Each row was made from one path, in order. Every step used is in the known rows, and no mark comes twice. Write each row's path.
In the rows, zero is written as 128.
Known rows
duzez -> zipiz: [ 85  96 171 144 169 207 178 129 108 138 101 170 146 121  96 132 108 146
 113  66 101 124 171 140]
duzez -> zipiz -> zozad -> dufes -> bokuzeg: [175  93  87 108 153 130 129 105 115 107 119  96 158 137  95 140 119 133
 124  98 127 174  92 166]
gusodap -> zozad -> zipiz -> bokuzeg -> dufes: [137 138  77  85 119 118 152 134 129 144 143  42 138 156 131 119 144 131
 157 141 125 102 141 105]
kenip -> zozad -> zipiz -> bokuzeg -> gusodap: [107 141 136  95  65  70 176 127 120 117 148 125 134 157 114 133 165 138
 187 151 101  52 130 138]
bokuzeg -> dufes: [ 60 136 114 136 134 161 110 136 111 153 139 149  85 131 131 134 114  93
  97 146 107 131 154 117]
kenip -> zozad: [110 131 171 179 104 189 160 153  84 118 129 157 114 148  69 175 134 136
 112 151 114  85 195 121]
bokuzeg -> zipiz -> zozad: [130 121 145 156 104  98 111 115 136 128 125 155 133 144 130 162 117 163
 129  82 142 123 123 131]
zipiz -> zozad -> gusodap: [158 122 145 131 111  70 123 138 138 133 120 172 122 164  45 142 140 165
 154  47 140 105 124 140]
dufes -> bokuzeg -> gusodap -> zozad -> kenip: [166 124 170 138 165 156 105 121 117 125 138 114 132 107 161 108 132 107
 120 141 142 152  97  88]
kenip -> zozad -> zipiz -> bokuzeg: [125 135 101 103  82 138 208 139 103 120 130  86 145 184 105 146 156 158
 168 135 117  73 180 140]
gusodap -> bokuzeg -> zipiz: [122 130 155 141 113 178 137 117 156 130 110 126 128  97 201 138 112 146
  89 181 155 163 148 107]
duzez -> zipiz -> zozad: [121  98 158 163 142 155 156 122 113 127 109 147 163 149  62 150 119 171
 133  27 119 110 152 147]
duzez -> zipiz -> bokuzeg -> dufes: [ 46 118  67 101 144 159 160 111 123 139 132  88 161 129 108 122 125 120
 108  79  88  97 139 158]
bokuzeg -> dufes -> zozad -> gusodap: [125 146 106 150 133  34  50 138 150 127 136 160  94 103 109 115 129  91
 132 112 119 142  86 145]
gusodap -> zozad -> dufes -> bokuzeg -> zipiz: [213 114 118 110 143 135 107 115 139 105 130  86 133 101 177 148 109 112
 105 203 148 185  89 114]
kenip -> zozad -> gusodap: [139 131 167 155  90 117 151 151 114 116 123 161 116 146  47 156 158 146
 145 110 121  85 156 136]
duzez -> zipiz -> bokuzeg: [ 85 103 114 109 152 202 206 124 114 128 110 129 185 143  90 127 115 154
 113  67  98  87 167 157]
zipiz -> bokuzeg: [ 94 127 107 105 130 195 181 143 109 131 127 146 146 163 103 137 110 139
 102 134 115  85 182 135]
bokuzeg -> gusodap: [ 79 128 190 135 127 134 124 132 124 141 137 227  92 116 112 130 113 112
 118 144 101 101 136 114]
bokuzeg -> dufes -> zozad: [ 96 145 110 178 144 114  59 139 118 129 138 157  97 107 129 133 103  85
 101 154 112 144 125 132]
dufes -> bokuzeg: [139 117 135 140 165 197 129 134 100 113 119 148 124 136 107 146  98  98
  72 165 116 158 152 125]
kenip -> zozad -> dufes -> bokuzeg: [167 128 106 125 114 167 137 138  88  97 139 109 110 139 104 164 131  95
 105 220 123 150 135 140]

Which path is each row?
[198 117 108 123 108  10  76  99 164  99 122 119 152 136 110 150 134 140
 131  75 146 163  54 157] : dufes -> bokuzeg -> zipiz -> zozad -> gusodap
[169 108 146 134 116  98 150 115 164 121  96 104 177 124  61 123 150 189
 144  46 158 131 115 147] : duzez -> zipiz -> zozad -> gusodap -> bokuzeg
[125 131 131 132  96 178 160 151  89 127 136 146  92 146 105 159 139 127
 135 190 126 112 167 130] : kenip -> zozad -> dufes
[150 131 152 115 120 155 146 141 158 133 105 143 116 119 109 116 133 146
 114 145 157 142 147 115] : zozad -> gusodap -> bokuzeg
[150 130 128  67 113 128 151 135 137 125 158 140 134 125 110 125 130 123
 144 201 125  71 111 113] : zipiz -> bokuzeg -> gusodap -> zozad -> dufes
[110 125  97  68 123 149 198 134 122 141 121 114 133 176 145 113 128 149
 160 115 123 105 167 135] : zozad -> zipiz -> bokuzeg
[ 80 145 108 133 121 196 113 131 131 142 131  98  99 110 160 127 119 101
  75 202 139 155 158 100] : gusodap -> bokuzeg -> dufes
[181 121 189 152 151 142  97 128 124 100 139 152 131 102  84 143 111  95
  93 193 112 118 109  99] : dufes -> bokuzeg -> gusodap -> zozad
[138 135 124 139 109 138 123 101 149 149 114  69 144 129 236 118 144 181
 137  85 201 177 114 107] : gusodap -> bokuzeg -> zipiz -> zozad -> kenip
[ 80 149  96 166 163 122  65 129 110 153 136 116  95 112 213  97 126  94
 125 101 138 177 114 121] : bokuzeg -> dufes -> zozad -> kenip
[150 124 179 110 127 130 119 140 135 136 149 179  93 103 122 129 123 115
 144 194 126 114 113  96] : bokuzeg -> gusodap -> zozad -> dufes
[ 57 141  60  96 120 156 135 129 117 141 150 110 126 150 119 132 122 103
  94 146 104  96 154 134] : zipiz -> bokuzeg -> dufes
[111 126 134 144 144 164 139 131  98 162 123 125 123 173 152 122 138 165
 148  35 160 138 149 118] : zipiz -> zozad -> kenip
[126 128 203 145 152 157 130 133 117 154 136 151 112 112 166 105 141 133
 147 108 142 118 127  79] : bokuzeg -> gusodap -> zozad -> kenip
[104 159  91 163 146 152  66 127 131 148 128  71 106  92 236  87 131 100
 107 157 171 198 116 106] : gusodap -> bokuzeg -> dufes -> zozad -> kenip
[ 72 132  47 128 164 121 120 108 121 137 128  57 173 112 194  82 138 118
 138  38 121 139  99 162] : duzez -> zipiz -> bokuzeg -> dufes -> zozad -> kenip
[ 72 139  49  59 111 108 153 122 128 155 141  72 117 164 165 106 137 115
 154 128 112 118 141 133] : zozad -> zipiz -> bokuzeg -> dufes
[131 142 120  99 115  41 119 126 150 118 139 161 133 125 157  97 126 120
 180 145 109  95  94 146] : dufes -> zozad -> zipiz -> bokuzeg -> gusodap
[145 123 178 155 170 228 160 149  99 158 118 116 128 140 156 117 133 150
 130  92 159 139 174  80] : gusodap -> zozad -> kenip
[163 132 155 159 142  76  92 149 141 117 113 202 116 115  90 121 118 124
 138  99 130 132 115 146] : dufes -> zozad -> gusodap
[185 141 147 152 105  56  77 120 192 107 105 140 135  70 175 117 126 143
 127 149 167 173  79 134] : dufes -> zozad -> gusodap -> bokuzeg -> zipiz
[161 142 158 148  57  87 136 120 164 106 116 103 132 102 133 152 165 159
 130 160 157 124 116 125] : kenip -> zozad -> gusodap -> bokuzeg -> zipiz
[143 146  91 123  82  61  82 122 166 139 134  83 116 133  87 128 156 138
 129 121 165 136 100 125] : zipiz -> zozad -> gusodap -> bokuzeg -> dufes
[111 128  58 112 135  31 102 115 160 111 126 100 176 105  85 102 141 117
 143  56  99 109  72 186] : duzez -> zipiz -> bokuzeg -> dufes -> zozad -> gusodap
[151 116  93  89 141 129 105 105 137 112 129 119 111 110 206 135 104  92
 103 192 132 203  82 141] : zozad -> dufes -> bokuzeg -> zipiz
[116 122 158 126 145 128 100 121 122 108 139 183 110 111 117 131 105  79
  89 179  97 135 108 124] : dufes -> bokuzeg -> gusodap
[111 144 100 139 140  63  78 131 130 141 132 118  89 121 181 110 122  96
 160 138 115 167 114 130] : bokuzeg -> dufes -> zozad -> zipiz
[198 120 180 117 147  91 115 121 134 113 135 122 124 115 132 120 129 106
 152 179 120 144  97  94] : dufes -> bokuzeg -> gusodap -> zozad -> zipiz
[153 129 146 150 147 109 120 143 123 133 110 160 106 130 163 115 112 131
 164 120 129 160 143 131] : dufes -> zozad -> zipiz
[128 108 172 124 142 143 173 120 137 112 132 134 198 106  63 127 128 151
 133  96  96  44 127 128] : duzez -> zipiz -> bokuzeg -> gusodap -> zozad
